Each row was made from one path, in order. Every step used is in the known rows, and no mark comes twice. Write each row's path.
Known rows
sukoti-rupe-moru: [ -5  -6 -53  -6 -23 -18 -17  -2  -3   5   0  -9   8 -20 -16  -3  -9  -6
 -16 -26  10  18  -4 -20   4 -21 -10  39  11   1  -9   3  -6 -12   7   5
   2  -4  -3]
sono-kuzabut-nipig-ludel: [  4  11   2  -1   5  45 -20   6  -5   0  -6 -22   4 -11  33   2  10  -1
  10  29  -8 -10  -6   4  -7  -9  -7 -38  -7  10   0  11  -9  22  -8  -1
  -1   4 -24]
vidit-moru-fonadim-liba: [-22   1 -21  29   7 -60   7   3  -8  -9 -14   3  -7  17 -16   3  10  -7
   5 -17   2   4   4  47  -1   4 -20  36 -10  26   1 -20  11 -15  -3   6
   4  -8   7]
dureg-kuzabut-sono-zenav: [ 16  -9  45  -5   2  -3  -1   3   5  -6  -7  29   5  -1  -4 -21   0  -9
  19  20  10 -13   9   4  22  30   5 -48 -11 -20   2   9   4  11  -6   1
   0  11 -26]
topevek-moru-vidit-kuzabut-dureg-nadi: [ 12  -6  54 -25  -3  58  -1   7  -3  11   9  13  -3  -8   5  -5  -9  11
  19  20   5   0  13 -31 -15  18  26 -45 -28 -24   2   7 -14  -6  17 -20
   3  15  39]
moru-vidit: [  4   7  -7  -6  15  40   7  -2  -5  -1   7 -17  -5   2  -8   6   3 -10
  -3 -13  -1  -2   3  -4  -7   5  10  -8  16  -6  -5  13   2  -1  -6   3
  -6   2 -15]
migab-vidit-moru: [ -2   7  -1   6  25 -29  -1  -7  -1   2   6  18  -2 -23 -23 -15   5  12
   7  25 -10   6   2  -5  -8  -6  -5  32 -19   6  -6 -14  20  -2   1 -10
  -2 -21  -6]
kuzabut-nipig-ludel: [  8  10   1  32  17  38 -14  10  -7  -2   0 -26   2  -2  21  11  12  10
   8  12  -1   6   3  -2  -3 -10   0 -54  17   7   1   6 -14  14   2   4
  -6  -8 -17]
zenav-sono-kuzabut-nipig: [  3  -4   7 -49 -26  39  -2 -25  -3  13   5  -1  10   0  22  -3  -5 -14
  13  -1   0   3  -2  -9   8   5 -15  21 -48  -4  -1  17  12  19  -6   6
   2  16 -41]
sukoti-rupe: [  5   0 -15  33  -4  11 -12   4  -2   0  -1 -24   4 -20 -30  -2  -7  -5
  -6 -37  14  16  -2 -25   3 -10  -7  22   6   6  -8   5 -14  -4   0   2
   0  -3 -16]
topevek-moru-rupe-sukoti: [  9 -20   2 -12 -21 -69   6  -8 -13   4   9 -39  -1 -18 -29  11   4   0
 -15   3   1   5  15   0   7  -8  15   2   9   0  16  17  22  -1  16   9
   4  -8   5]
sono-kuzabut-nipig: [  7   0  -7 -48 -13  13 -10 -14  -6   5  -1 -19   3   2  42  -6   4  -6
   9   3  -5  -2  -3  10  -7   1 -10 -11 -38   3  -2  12 -12  17  -2   1
   0  12 -19]
moru-fonadim: [ -6  -5 -14   1  12 -27   3   1 -15  -3  -6 -19  -3  13  -3   1  10 -11
 -12 -24   4  16  -3  21   5  16   5  26  19  12  -4   4 -15   2   0   1
   2  -3  -9]
fonadim-liba: [-12   5 -12  42   2  16   2   7  -4  -9  -4 -11   0   5 -24  11  -1  -1
  -7 -34  14   8   6  20   0 -21 -23 -11  18  23  -5  14 -16 -11 -14   8
  -1  -1 -26]
rupe-moru: [-10   1 -47 -18 -14 -23  -7  -1  -8   1   5  -5   6   3   9  -1   1  -5
 -17  -8   2  17   3   5   3 -12 -10  13  12   3  -5  10  -5  -6   2   4
   1  -1  -1]
liba-fonadim: [-11  -1  -8  74   8  23   5   2 -12   4  17  -8   3  -7 -22  10   9   2
  -8 -20  11  10  -2   5  -7 -11 -20  -4 -13  36  -2   6 -25   2  -7   6
   1   4 -15]
topevek-moru-vidit-kuzabut: [  7  -8  24  -9  -7  27   8  -5 -10  -1  -5 -10  -8 -14  -4  -5  -2   0
  -8   6  -4 -10  16 -38 -19   5   6 -16 -22  17   7  19  -9  -3  15  -6
   0   7  14]
topevek-moru: [  5 -16   5   4  -6  12  -3  -8 -18   5  -3 -25   4 -18 -12  -6   1  -5
 -10 -11  12  15  15 -18  -8  -2  -2  -8  -5  24   7  28 -34  -6   9  -5
   3  -2 -14]
dureg-nadi: [ -1  14 -15 -19 -16  40  -7   4 -17  10   7  -4   6  -4  -9  -6  -5  -7
  -8 -32  12  22  -2  17   8   0   8  -3  -4  -8  -9  21  -2   0  -1  -8
   3  12  -3]
sukoti-rupe-moru-fonadim-liba: [-25 -16 -66  -6 -14 -49  -5  -2  -6  -2 -14  -2   1   1 -32   9  -6 -10
 -21 -46  17  13  -9  24   4 -24 -21  64  29  16  -9  -8 -14 -23   0  12
   6  -5 -10]
migab-vidit: [  1   1   3  -6  28   9  -1  -4  -5   1   6   1   1 -22 -25  -5   0  11
 -10   2   0  12  -2 -10  -3 -10   3  15  17   3 -11   9  -9   5  -7  -7
  -2 -14 -35]
nadi-dureg-kuzabut: [-13  -8  16  16 -16 -23  10   5  -4  -8   0   3   9  -5 -26  -7 -10   0
 -14   2   3  -6   0  29 -11 -16 -10 -29 -19  -8   6  16 -11   9  -5  -9
  -8   2 -32]
dureg-kuzabut-vidit-moru-fonadim-liba: [ -9  -9   0  -2 -14 -57   6 -16   3  -3 -12  22  -3  17 -31 -21  15   6
   7  11  -2 -22  -2  76  -4   1  -8 -12 -33  -4   5 -29  17  -5  14   4
   4  -4  13]
makep-rupe-moru-vidit: [ -8 -17 -38 -45  -6 -30   0 -10  -5   9  12 -25  -3   9  23  12  -9 -20
 -21 -18  -4   1  -6  13   9 -33   3  25  21 -14   9  15  -7  -8   7   8
  -5   4   6]
zenav-sono-kuzabut: [ -8   2   8  -8 -23  39  -2 -11  -2   7   1   6  11 -12 -14  -2  -9 -25
  -1  -6   2   3  -4 -10  13   2 -12  41 -26   2  -3  22  20  11 -19   2
   6  16 -41]
nipig-kuzabut: [  8  20  17  29   5 -11   1   3  -9  -4 -15 -15   5   1 -13   8   0   2
  -9 -21  -2   0   5  18   8  -4   5 -28  25  18   8   5 -28  12  -6   0
   0 -11  -7]
liba-fonadim-moru-vidit-kuzabut-sono: [ -3 -25  26  36  19  38  22   1  14  -1   7  24  -4   9  10  26  11   4
   2  17   9 -28  -1 -34  -1  10   1 -34 -16  29   7   0  -1  -4 -12   8
   0  11  -3]
migab-vidit-moru-rupe: [ -3  -4  -1  -4  20 -60   3  -7  -3   5   4  -2 -11 -16 -23  -9   6  21
   8  31 -17   3  -5  -4  -2 -12  17  57   6  -6   5 -18  42   2   0  -5
   4 -24   0]
rupe-moru-fonadim-liba: [-29 -10 -56 -15  -5 -50   3   0 -11  -5  -9   3  -1  22  -8   9   3 -11
 -21 -29   8  11  -1  48   4 -13 -18  38  32  17  -6   1  -8 -17  -4  12
   5  -3  -8]
nadi-dureg: [ -9  12   0  20   3  -7   8  11  -1  -8   2  -6   4   1   1   0  -9  -1
 -13 -14   7  11  -2   9  -8 -10 -14  -4   7   7   4  10 -15  -1 -11 -10
  -9  -4 -30]
moru-vidit-kuzabut: [  3  13  12   8   2  23   9   6   1 -10  -1  -7  -9   4   3   1  -1   1
  -3  -4 -11  -8   4 -18  -9   5   3 -15  -5   3  -4   4   9   6   1   0
  -5   8  17]
fonadim-moru: [ -2 -21 -22  15   6  23   0  -1  -6   0   0 -13   5   5  10  21   5 -11
 -18  -7  10   2   3  -1   2 -20  -6   8  27  20   1  36 -25 -11  -8   5
   0  -5 -17]
zenav-sono-kuzabut-vidit-moru-fonadim: [ -1   6   0 -48 -21 -23   2 -29   8  14  -4  26   4   2   8 -28   6 -17
  14  20 -12  -8 -15  25   7  32  -2  64 -46  -7   5 -26  55   7   4  -3
  11   5   5]
makep-rupe-moru-vidit-kuzabut: [ -8  -9 -20 -31 -22 -47   2  -2  -1   1   5 -13  -6  10  35   8 -15  -9
 -19  -8 -15  -9  -5  -2   7 -34  -3  19   2  -8  10   5  -3  -3  15   5
  -5  10  38]
nipig-ludel: [ -1  15  -1  74  21  39 -14  24  -6  -8  -4 -22   3 -13 -15  10   7   1
  -7   5   1   6   2  -3   1 -11   0 -37  41  15  -2  11  -6   7 -10   0
   0  -9 -16]
zenav-sono: [ -3   2   5  20 -10  33   5  -6  -5   4   8   0   9  -3 -24   5  -6 -12
  -3 -22  10  19   5 -17  18   2  -8  24  -2   2  -3  16  12   2  -9   7
   1   4 -34]

Write each row's path
[  4 -10  26 -14   5  67   5  15   8   8  10  23  -3  14  30  20  -7   5
  10  24   2 -13   2 -15  -4   2  21 -27   0 -27  -5  12  -5 -10   0 -11
  -1  12  39] | fonadim-moru-vidit-kuzabut-dureg-nadi
[  8   7  48  64  13  -6  -7  26  12 -11   3   2  -1   7  17   2  -2  21
  17  15  -3   9   8 -27  -2  15  -1 -39  -8  -5  -2 -13 -22   6   1  -7
  -2   0  29] | vidit-kuzabut-dureg
[  1 -19 -23 -16  17  50  10  -6  -3   4   6 -11  -3   7   7  26   5 -17
 -14   2   3 -13   2  -3  -6 -13   7   5  34   6  -1  36  -9 -12  -9   8
  -4  -2 -17] | fonadim-moru-vidit
[ 25  29  20   2   0   5   1 -10   3   3 -11  -6   6   4   3 -11   3  15
  -6 -10  -3 -10  -4  29   7   0  14 -52  26   6  11  -9 -18  13   4  -3
  -2 -13   2] | nipig-kuzabut-vidit
[ 13   8  -6  -6  -8 -46   0 -12   6   8   4 -13  -8   7  17 -21  11  19
  15  21 -13   0  -7  14  -1   6  18  15   0 -14  15 -28  48  -1  12   3
   5 -12  29] | kuzabut-vidit-moru-rupe
[  1   8  22  14  13  -8   2   4   1  -8  -1  11  -3 -20 -15 -10  -4  22
 -10  11 -11   4  -2 -26  -4 -11  -4   9  -2  12 -10  -1  -2  11   2 -12
  -2  -8  -4] | migab-vidit-kuzabut
[-19  -7 -18  26  12 -20   6   6 -11 -11 -12 -11  -4  18 -23  12   6  -9
 -14 -40  12   9   0  43   4  -2 -14  22  30  24  -5   3 -17  -9 -11   9
   2  -2 -20] | moru-fonadim-liba
[  6  -3  55  -3   1 -14  12   9  10 -11  -8  39   7  -2   6 -22 -11  -5
  14  23  11 -16   1  13  12  21  -6 -49 -13 -21  11   6   3   8 -12 -10
  -8   8 -40] | nadi-dureg-kuzabut-sono-zenav
[  1   3   7  -9   9  -6  -1  13  15  -4  12  18  -4  13  28   7  -3  13
  13  34 -12  -4   6 -23 -12   9   7 -26   1 -24  -5 -18   1  -4   6  -1
  -4   3  42] | rupe-moru-vidit-kuzabut-dureg
[ -6   1 -46 -49  -4   8   2  -8  -4   4  11  -3  -2   5   3   4   2 -12
 -13   0  -4   1   2   4  -5  -5   4  12  18 -12  -6   9  13  -8   0   7
  -3   1   0] | rupe-moru-vidit
[ -1  -7 -51 -40 -12  11  -8  -9   0   8   6  -7   0 -15 -21   3  -8 -13
 -13 -18   3   1  -4 -20  -5 -14   1  42  16 -13 -10   2   9 -13   5   7
  -2  -1  -5] | sukoti-rupe-moru-vidit
[ 11   9  40 -13  12  11  10   8  17 -11  -5   9  -7  11  10  -3   3   6
  15   6  -1 -10   6 -37   6  37  19 -44  -7 -11   0 -15  21   8  -5  -1
  -3  11   0] | moru-vidit-kuzabut-sono
[  4   6 -26 -11 -12  27 -15   6   5   0  -3  -7  -3 -14  20   6  -4  13
   3  19 -14 -14  -5 -42 -12 -24  -1 -18   5  -8  -5 -15  11   5  19   5
  -6  -2  25] | sukoti-rupe-moru-vidit-kuzabut-nipig-ludel
[  8   9 -14 -18   6 -50   0 -15   3   4  -3   4  -4  13  16 -24  17   4
   7   8  -8   3  -7  37  -2  29   6  21 -15  -2   5 -34  21  -1  17  -3
   3 -10  30] | kuzabut-vidit-moru-fonadim
[ 13   8  12 -31  -3  23   7  -8  -1  -3   5 -11 -10  16  42   2   3  11
  13   3 -15  -9   5 -19 -13   6   2 -31 -28  -7  -1  -3   4  13  13   4
 -10  10  17] | moru-vidit-kuzabut-nipig
[ 11   7  46  33  23  24   4  19  17  -8   9   5  -8  10  14   7  -1  14
  22  22  -9  -6   8 -29 -11  20  12 -41  -2 -18  -4 -13  -7   4  -1  -4
  -6   4  28] | moru-vidit-kuzabut-dureg
[ 16   8   1 -41  -9   1  -3   4  20  -5  -9  40  -5 -10  25 -18 -15  -8
  17   8   0 -15  -3 -52  15  20   3  13   0 -19  -4 -17  32  -9   5   2
  -1  10  19] | sukoti-rupe-moru-vidit-kuzabut-sono-zenav
[-12 -17 -61 -27 -13 -56 -12  -5 -10   3  -8  -9   3  -5 -13  -2  -3 -14
 -21 -31   9  19 -13   3   6  -3  -2  70  20   0  -8  -9 -10 -10   9   5
   6  -6   3] | sukoti-rupe-moru-fonadim
[ 15  16  41  12  17 -22   4   5   7  -7 -21   2   7   9  -8   4   5   6
   8 -12   8  -2   6  -1  22  27  19 -60  20   2  12 -12 -17  13 -11  -1
   1  -7 -23] | nipig-kuzabut-sono
[-14   5  -2 -27 -23 -15   7 -27  12   7 -10  35   1   9 -11 -18   3 -14
  15   5  -2 -15 -11  47   6  14 -22  60 -40   5   4 -27  51  -6  -6   5
  11   5  -8] | zenav-sono-kuzabut-vidit-moru-fonadim-liba
[  6  -4   2   3  -4   3 -11  12  20  -1   8  12  -3  -7   4   5 -12  11
  13  15  -4  -3   0 -48 -10   0   4   2  -2 -27  -9 -25   1 -10  11  -1
  -4   1  38] | sukoti-rupe-moru-vidit-kuzabut-dureg
[ 14  22  46  16  10  25  -6  17  -3  10  -3   9   9   6  -4   7  -6  13
  15  -7   7   8   1  26  13  10  26 -57  16 -23   3  -7 -32   9  -5 -14
   3  -2  16] | nipig-kuzabut-dureg-nadi
[  5  -1  29  13  14  16 -14  13  11   0   4  -5   5  -3  17   0   0  -1
  20  25   1   2  -1  -1  -6  14  -2 -19 -10 -10  -4   1 -23   8 -16  -8
   4   6 -10] | sono-kuzabut-dureg
[ -3   2 -32 -25 -26  -8  -6  -1   5  -2  -2   2  -3 -12  -8  -1 -13  -1
 -11 -11  -7  -6  -4 -39  -7 -14  -4  29  -6  -8  -8  -8  16  -8  13   3
  -2   5  29] | sukoti-rupe-moru-vidit-kuzabut
[  7   1  58  38  38  -6  -3  17  16  -8   7  22  -2 -14  -1  -4  -4  36
  14  36  -8   6   1 -35  -6   3   4 -21   1 -11 -10 -16 -18   9  -1 -15
  -3 -14  10] | migab-vidit-kuzabut-dureg
[  3  24   8   8   5 -61  11 -11   4  -2 -27  17  -4  22 -11  -8  12  12
   6 -11  -6 -18  -5  74   4   4  -4 -10   9  22  15 -44   1  -5   6   2
   4 -20  25] | nipig-kuzabut-vidit-moru-fonadim-liba
[  5   5  10 -36 -36 -17   2 -26  12  18   4  11   0  -4   4 -26   1   0
  23  32 -17 -13 -13   5   8   9   9  64 -36 -21  15 -18  81   9  -2   3
  12   4   5] | zenav-sono-kuzabut-vidit-moru-rupe
[-16 -10 -55 -36  -4 -62  -2  -4 -15   0  -3  -5   1  16  10   0   6 -14
 -23 -13   0  20  -5  27   6   5   1  45  22   4  -4  -1  -7  -4   5   4
   5  -3   5] | rupe-moru-fonadim
[  7 -18  30  31  24  41   8  14  16  -5   6  10  -6  15  32  26   1   7
  12  35  -4 -18   6 -30 -10   2  10 -32  15  -9   1   7 -17 -10  -4  -1
  -4   0  25] | fonadim-moru-vidit-kuzabut-dureg
[-10 -25 -22  40  20  67  20  -9  -7   9  21  -2  -2   1  -8  33  11 -12
 -16  -2  10 -19  -3   2 -14 -23 -10   8   6  33   2  29 -19 -13 -14  11
  -1   1 -19] | liba-fonadim-moru-vidit
[  5  14  41  21  -8  24 -10  26   3   1   8  17   3   5  17  -4  -9  19
  16   4   5  15   2  -8   4  15  10 -39 -20 -23  -7  -6  -7   5   5 -17
   2  14  39] | vidit-kuzabut-dureg-nadi
